What can hang from each mark
fesopit: boga kenolam
boga: fesopit letof
kenolam: boga fesopit fitu kupat subi
subi: kenolam
funo: letof
fitu: kenolam
gitu: kenolam
kupat: kenolam
letof: boga funo

Each row was made from one small tree. The marks that hang from a mark follow it in brackets, in alphabetical order. Every link used is in the known rows. Write each row's tree.
Known rows
letof{boga{fesopit}}: [  0.2  16.1  26.3  15.6   7.5   9.2  19.3   7.4  -2.0   7.0   0.0  17.1
  -7.9  10.1  15.1 -19.7  29.3  11.6 -31.9  20.1  -3.8   7.2  28.9  19.0
  -2.2  -8.6  -9.5 -31.1 -18.8]
fitu{kenolam{fesopit{boga{letof}} kupat subi}}: [-43.7  23.6 -10.4  -4.3   9.8 -22.0  34.6  16.0  23.9   6.6  26.5  28.8
  39.0   1.9  37.8 -26.2  10.7  19.0 -28.6  29.0  -4.1   8.9  27.5  16.6
   2.8 -18.2  -8.0 -24.5   0.5]
funo{letof{boga}}: [-21.9  13.6  34.6  15.8  -6.5  -2.1  23.1   7.4   7.2  -2.1  -1.1  14.3
  20.9   3.3  19.3 -15.7  53.0   6.9 -36.0  11.0  11.3  17.8  30.0  43.6
  -2.1  -3.3  11.0 -41.5 -29.7]
kupat{kenolam{boga fitu subi}}: [-28.1  22.2  -9.8  11.5   9.5 -28.1  32.0  -6.9  16.9  -3.9   8.9  27.5
  41.7  -0.3  18.7 -15.8  -8.2   6.0 -34.5  17.5  21.8  17.4  -6.2  24.8
  -2.4 -16.9  -8.7 -32.4  -8.1]
fitu{kenolam{boga fesopit kupat subi}}: [-40.5  29.2   1.6  11.4  25.5 -36.1  34.2  11.8  19.7   1.4   7.9  23.3
  49.8   1.4  13.9 -24.2   4.2  17.9 -33.8  18.4   7.9  17.7  25.9  -2.9
   6.1 -10.8 -14.2 -14.0   4.4]
boga{fesopit{kenolam{fitu kupat}}}: [-20.8  23.7   9.5  19.3  15.9  -8.8  20.2  20.8  -1.1  12.1  16.6  24.6
  20.3  15.6  31.8 -38.6  26.2   5.8 -30.8  22.3 -12.9   6.9  10.2  31.7
  -1.2  -0.9 -28.4 -20.4  -6.1]
fesopit{boga kenolam}: [-11.7   7.1 -59.8  27.7 -13.1 -15.4  19.2  14.4  33.4   7.6   2.4  22.2
   2.0  19.6  43.0 -35.8  44.6  12.7 -22.8   3.6  -2.3 -30.7  24.7  31.3
   3.8 -31.7  10.5 -30.4 -21.0]
kenolam{fesopit{boga{letof{funo}}} fitu kupat subi}: [-50.2  33.1   7.9  -6.6  14.5 -10.7  30.8   3.4  19.8  11.1  69.4  25.0
  67.8  10.3  41.5 -11.3  16.2  11.4 -33.1  34.5  18.5  11.8   7.4 -10.1
   4.2   3.5 -31.0 -38.7   2.6]
subi{kenolam{boga{letof{funo}} fesopit fitu kupat}}: [-28.2  54.6  76.0  -6.7  19.1   2.4  27.9  16.1   5.0  10.5  56.4  21.7
  77.1  14.5  36.9   6.9  -5.5  12.4 -35.4  24.9  34.6  36.4  24.1  -7.5
   4.9   1.0 -33.7 -37.6 -14.4]
gitu{kenolam{boga{letof} fitu}}: [-18.7  39.5  64.7   3.3  11.6  -6.2  17.5  17.4  -8.4   1.9  14.0  28.5
  34.3  12.1  19.1 -17.1  18.0  10.7 -39.5  11.7  21.0  31.2  23.3 -12.3
  -0.9 -17.6   2.1 -20.6 -25.7]
kupat{kenolam{boga{fesopit}}}: [  3.8  22.8 -12.3  16.8   7.8  -5.8  17.3  10.3  11.3   4.0  10.0  26.1
  -7.6   6.4  19.7 -23.4   0.0  17.0 -32.9  17.1   8.1  19.7  15.4  23.2
  -3.7 -16.2  -5.2 -39.5 -16.4]
boga{fesopit{kenolam{kupat}}}: [-10.5  18.8 -18.6  21.4   9.1   1.0  15.9  25.3  10.2  17.4  11.8  23.8
   5.7  17.5  32.7 -40.7  28.6  13.0 -28.8  20.4 -12.6   6.7  25.1  21.9
   0.6  -4.4 -14.2 -25.7 -11.0]
fitu{kenolam{kupat subi}}: [-35.5  18.4 -15.9  14.2   1.0 -18.8  36.1  11.0  27.9   1.8 -11.2  22.3
  60.0  -2.7  39.3 -25.6  16.6  13.7 -33.3  14.6  -2.1  10.1  26.9   8.8
   5.0 -18.7  -5.6 -15.4  -9.1]
gitu{kenolam{fesopit}}: [-15.6  27.3  45.2  21.9   8.8 -20.6  12.4  29.5 -18.0  10.2   7.0   8.1
   9.2  16.2  35.4 -28.2  23.7  17.3 -36.5   1.4  -5.4 -15.5  34.2 -13.3
   4.7  -6.7  19.2 -33.0 -21.6]
gitu{kenolam{fitu}}: [-20.1  26.4  49.2  21.4   1.9 -21.2  19.7  18.1 -16.2   1.4  -5.1  13.2
  35.3  10.1  36.8 -22.3  27.7   9.2 -37.8  -0.3   0.6  -5.3  20.2  -4.3
   2.6 -16.7   5.9 -23.2 -27.0]
funo{letof{boga{fesopit{kenolam{fitu kupat subi}}}}}: [-48.2  23.7  37.3   5.0  22.3 -22.3  30.9   6.1  10.4   8.0  14.3  25.2
  38.7   2.7  14.1 -29.6  26.8  -9.9 -31.5  37.2   9.2  30.3  -6.9  50.5
  -6.2  -3.9 -29.7 -40.9  -5.3]
letof{boga{fesopit{kenolam}} funo}: [ -4.8  22.8  -0.1  28.1  -2.3  13.8  16.3  10.1  37.6  17.5   9.2  16.8
   2.2  11.3  31.7 -17.8  28.1   1.8 -27.3  12.8  10.3 -18.8  14.8  10.8
   1.5 -21.9 -18.0 -38.8 -22.4]
gitu{kenolam{fesopit fitu}}: [-25.6  30.3  70.5  20.0  14.9 -32.2  16.2  26.2 -28.5   6.0  10.7   8.8
  24.0  13.1  34.6 -24.8  22.0  11.0 -38.0   2.8  -6.8 -14.6  19.1  -4.5
   3.2  -4.9   4.0 -25.9 -16.5]
fesopit{kenolam}: [-10.0  12.7 -26.0  28.9  -8.9  -3.4  16.0  18.1  19.9  14.4   3.0  20.0
   7.5  15.9  37.2 -34.0  40.2   9.8 -30.8  -0.8  -5.7 -13.1  26.6  29.0
   1.7 -16.6  12.3 -24.0 -20.7]
fitu{kenolam{fesopit{boga} kupat subi}}: [-44.4  15.3 -28.1  11.3  10.7 -41.5  36.9  15.2  25.4   1.1   8.6  19.9
  41.8   4.1  39.0 -28.2  14.7  18.5 -26.1  21.4  -6.6 -15.1  24.5   8.6
   8.2 -21.3  -9.7 -23.6  -0.2]
gitu{kenolam{boga{fesopit letof} fitu kupat subi}}: [-33.5  43.7  62.2 -12.9  37.7 -11.9  25.0  15.4 -11.4   9.0  32.0  35.5
  45.2   8.8   9.7 -24.1  -2.5   7.7 -38.1  38.6  22.1  60.4  10.8 -33.0
  -3.4  -9.0 -26.1 -23.9  -6.2]

Which tree is each row?
[-26.8  38.7  58.0   4.0  26.1 -25.4  31.7  20.2 -15.1   0.3  20.0  16.8
  59.6  17.9  24.8  -9.3   0.7  15.7 -31.8  18.1  16.2  18.9  24.1  15.6
   5.2   1.4 -26.6 -27.6  -7.4] : subi{kenolam{boga fesopit fitu kupat}}
[-16.7  28.6  22.2   8.7  28.8 -10.8  22.0  10.8 -10.8   1.1  24.3  27.2
  32.9  13.5   8.3 -23.9  17.5  15.2 -36.1  26.8   4.7  40.0  18.1   5.8
  -0.6   2.5 -35.5 -15.5  -2.3] : kenolam{boga{fesopit} fitu kupat}
[ -1.0  24.1  18.5  20.5  -0.3  19.5  19.6   4.3  20.5  10.0  17.3  13.5
  13.2   7.5  27.5  -6.7  27.9   9.3 -33.3  17.0  12.1  -4.9  24.9  -6.5
   1.8 -12.0 -18.8 -37.2 -22.2] : letof{boga{fesopit} funo}
[-10.0  35.6 -14.1  16.7  -6.0  21.9  13.7  10.2  49.1  18.0  37.4  32.1
  27.3  12.8  28.9 -16.9  27.7   9.9 -34.4   7.4  29.8  16.2  25.1  -1.6
   3.4 -21.5  -0.7 -28.7 -23.1] : fesopit{kenolam{boga{letof{funo}}}}
[ -3.7  48.0  43.5  -8.8  11.3  31.2  22.2  21.6  22.3  16.9  43.8  27.6
  53.4  14.8  36.3   1.0  -2.3  16.4 -32.7  26.5  33.3  50.4  30.2 -20.8
   1.2 -15.0 -29.1 -41.7 -21.8] : subi{kenolam{boga{fesopit letof{funo}} kupat}}
[-40.6  40.8  13.4  -4.4  15.9   5.8  30.9  -8.3  29.4   6.1  52.6  33.4
  87.3   5.9  21.4  -4.0   9.7   7.9 -39.4  30.5  40.1  51.7   9.6 -23.7
   3.4   0.0 -31.6 -25.0  -5.3] : kenolam{boga{letof{funo}} fitu kupat subi}
[-26.6  27.3  12.6   2.0  34.1 -20.3  28.8   1.5  -1.5   3.3  28.8  29.7
  51.3   9.9   3.6 -24.3  12.7   8.4 -36.4  33.7  12.4  46.0   6.8  -5.4
  -1.7   1.5 -39.1 -18.2   7.0] : kenolam{boga{fesopit} fitu kupat subi}
[-28.2  26.5 -45.2  12.7 -14.3  16.6  20.2  12.8  51.9  12.4  40.0  28.9
  39.0  16.9  55.1 -20.8  33.5  13.9 -24.6  22.5  19.0  -3.3  27.8   1.4
   6.7 -19.4 -10.3 -40.2 -22.5] : fesopit{boga{letof{funo}} kenolam{kupat}}
[-32.5  30.5  20.1  -4.4  22.9   2.1  25.0  15.9   4.0  21.3  36.8  36.2
  31.6  10.4  28.2 -37.0  15.5   0.8 -32.9  34.9  -3.8  37.4  -0.9  25.4
  -7.3  -1.2 -28.1 -22.1   3.0] : boga{fesopit{kenolam{fitu kupat subi}} letof}
[-31.0  21.9  -4.0  11.6  22.0 -17.8  27.3  11.8   7.9  15.8  21.0  28.5
  34.3  12.2  27.8 -38.4  16.1  -0.5 -30.9  27.5  -7.3  15.9  -2.6  20.6
  -2.2  -5.4 -29.4 -22.6   3.1] : boga{fesopit{kenolam{fitu kupat subi}}}
[ -0.5  46.9  73.5  -7.2  11.5  17.3  21.9  17.1  11.6  17.7  44.4  27.6
  49.4  10.2  33.7   4.5  -0.4   6.4 -36.8  15.1  29.4  39.0  11.2  -1.0
  -2.5 -26.6 -29.4 -33.8 -23.0] : subi{kenolam{boga{fesopit letof{funo}} fitu}}
[-17.1  35.5  37.6   6.9  18.3 -13.0  28.2  21.3  -3.2   5.2  14.3  15.7
  43.8  20.0  25.4 -11.3   1.9  21.1 -29.4  16.4  16.5  19.2  39.5   5.5
   6.4  -0.8 -11.1 -34.7 -13.5] : subi{kenolam{boga fesopit kupat}}
[-14.3  21.5 -42.5  17.2 -19.2  14.1  14.8  11.3  54.0  18.2  39.3  28.3
  19.8  15.7  52.4 -20.5  40.2   9.7 -26.4   9.5  16.2 -16.7  23.7  10.6
   4.0 -31.0   3.8 -38.2 -25.8] : fesopit{boga{letof{funo}} kenolam}
[-44.1  21.5 -16.4  16.9  10.6 -21.2  31.3   5.6  15.8   7.6  10.9  26.4
  56.8  11.8  31.3 -32.2  23.9   1.1 -31.0  20.3   2.8   7.9   4.4  22.4
   0.8  -2.9 -17.4 -20.8  -1.2] : fesopit{kenolam{fitu kupat subi}}
[-33.0  40.9  48.2  -6.6   2.6  -1.7  31.1  18.2   9.6   8.0  57.2  17.3
  68.1  17.2  61.2   1.2   4.8  13.9 -27.3  24.8  20.5   2.1  21.7   2.1
   5.5 -10.6 -30.1 -46.5 -16.4] : subi{kenolam{fesopit{boga{letof{funo}}} fitu kupat}}
[-37.8  29.8  12.3  14.3  17.0  -6.2  32.5  -0.8  34.8  13.0  23.3  23.3
  49.7   6.5  27.6 -17.5  11.9  -7.0 -27.8  35.6  17.6   0.0  -5.3   1.1
   0.7 -10.9 -46.9 -34.3  -4.0] : letof{boga{fesopit{kenolam{fitu kupat subi}}} funo}
[-44.2  28.8  30.9  10.3  15.3 -29.3  31.6   9.7  -6.5   0.4   2.4  18.9
  67.9   9.0  32.8 -23.1  15.9   5.5 -35.5  19.3   8.8  15.3  12.0 -24.9
   3.5  -6.3  -9.7 -25.9 -13.3] : gitu{kenolam{fitu kupat subi}}
[-44.0  41.4  -5.0   4.8  13.2   0.0  28.3  -0.5  45.8  12.3  47.6  37.7
  76.7   9.0  24.4 -15.6  10.3   0.6 -34.3  27.4  38.0  36.0   1.3  -7.9
   3.1  -7.7 -30.9 -25.4  -5.3] : fesopit{kenolam{boga{letof{funo}} fitu kupat subi}}
[ -2.4  23.8  26.1  13.2  23.0 -11.8  17.7  11.6  -9.5   4.4  21.4  24.7
  13.3  12.4   6.3 -22.8  24.8  11.8 -39.1  14.1   2.7  27.4  14.9  12.8
  -2.7  -8.8 -22.0 -13.9  -7.6] : kenolam{boga{fesopit} fitu}
[-46.3  20.5 -29.2  -0.4   4.7 -13.9  32.6   6.3  26.3   8.7  31.8  37.1
  46.2  14.7  38.1 -32.3  23.3   3.7 -25.4  32.7   8.0  17.3   6.4  23.0
  -1.4 -15.5 -17.0 -28.8  -3.8] : fesopit{boga{letof} kenolam{fitu kupat subi}}
[-41.0  27.5 -17.7  15.5  21.6 -27.7  31.4  -0.4  24.3   3.3   9.2  31.7
  56.6  12.4  12.2 -29.8  15.8   1.5 -30.3  21.6  19.1  21.0   4.7  13.9
   3.2  -9.0 -23.1 -17.4   1.0] : fesopit{kenolam{boga fitu kupat subi}}
[-19.5  27.9 -13.0  -0.9   1.0   1.6  26.2  -2.2  29.1   6.3  20.8  36.8
  24.0   1.2  21.3 -17.1  -8.8  12.5 -35.0  24.8  25.5  41.5  12.4  18.8
  -5.5 -15.4   8.1 -42.0 -14.4] : kupat{kenolam{boga{letof} subi}}
[-11.1  36.2  51.9   1.2  24.4 -11.1  29.2  20.2 -10.1   2.3  11.5  23.6
  51.4  15.8  25.6 -11.1   1.0  11.8 -31.0  22.8  13.9  36.5  20.4  12.0
   0.1 -12.7 -37.2 -25.2 -12.7] : subi{kenolam{boga{fesopit} fitu kupat}}
[-42.2  43.8  13.8  -0.1  15.9  -7.1  31.1  10.9  41.8  12.6  39.9  28.9
  69.8  -2.3  24.4  -9.4  -3.2  16.7 -36.7  24.7  26.5  33.0  24.7 -24.2
   5.9 -12.4 -19.6 -21.4  -2.3] : fitu{kenolam{boga{letof{funo}} fesopit kupat subi}}
[-18.3  28.7  -4.7  24.7   4.1  13.3  22.3   9.9  36.6  12.9  13.0  19.1
  19.7  12.8  34.9 -20.0  24.7   5.3 -25.8  27.7  11.9  -7.3  21.6   0.5
   3.8  -9.9 -30.5 -39.5 -18.1] : letof{boga{fesopit{kenolam{kupat}}} funo}
[-14.6  17.4   3.6   2.0   0.8  -3.2  16.6  18.5  -1.0  10.7  42.6  22.3
  -2.7  17.0  33.2 -25.0  35.7  21.9 -30.9  17.5  -3.9  -0.3  35.5  20.3
   0.0  -6.2   8.7 -33.7 -10.8] : kenolam{fesopit{boga{letof}}}
[-30.9  34.5  53.2 -12.1  11.2 -12.5  32.3  24.9 -13.8   4.2  39.4  23.2
  47.5  20.5  51.2 -10.8   7.1  15.9 -25.9  28.1   5.1  10.3  26.7  28.7
   1.2  -4.2 -20.1 -39.3 -11.8] : subi{kenolam{fesopit{boga{letof}} fitu kupat}}
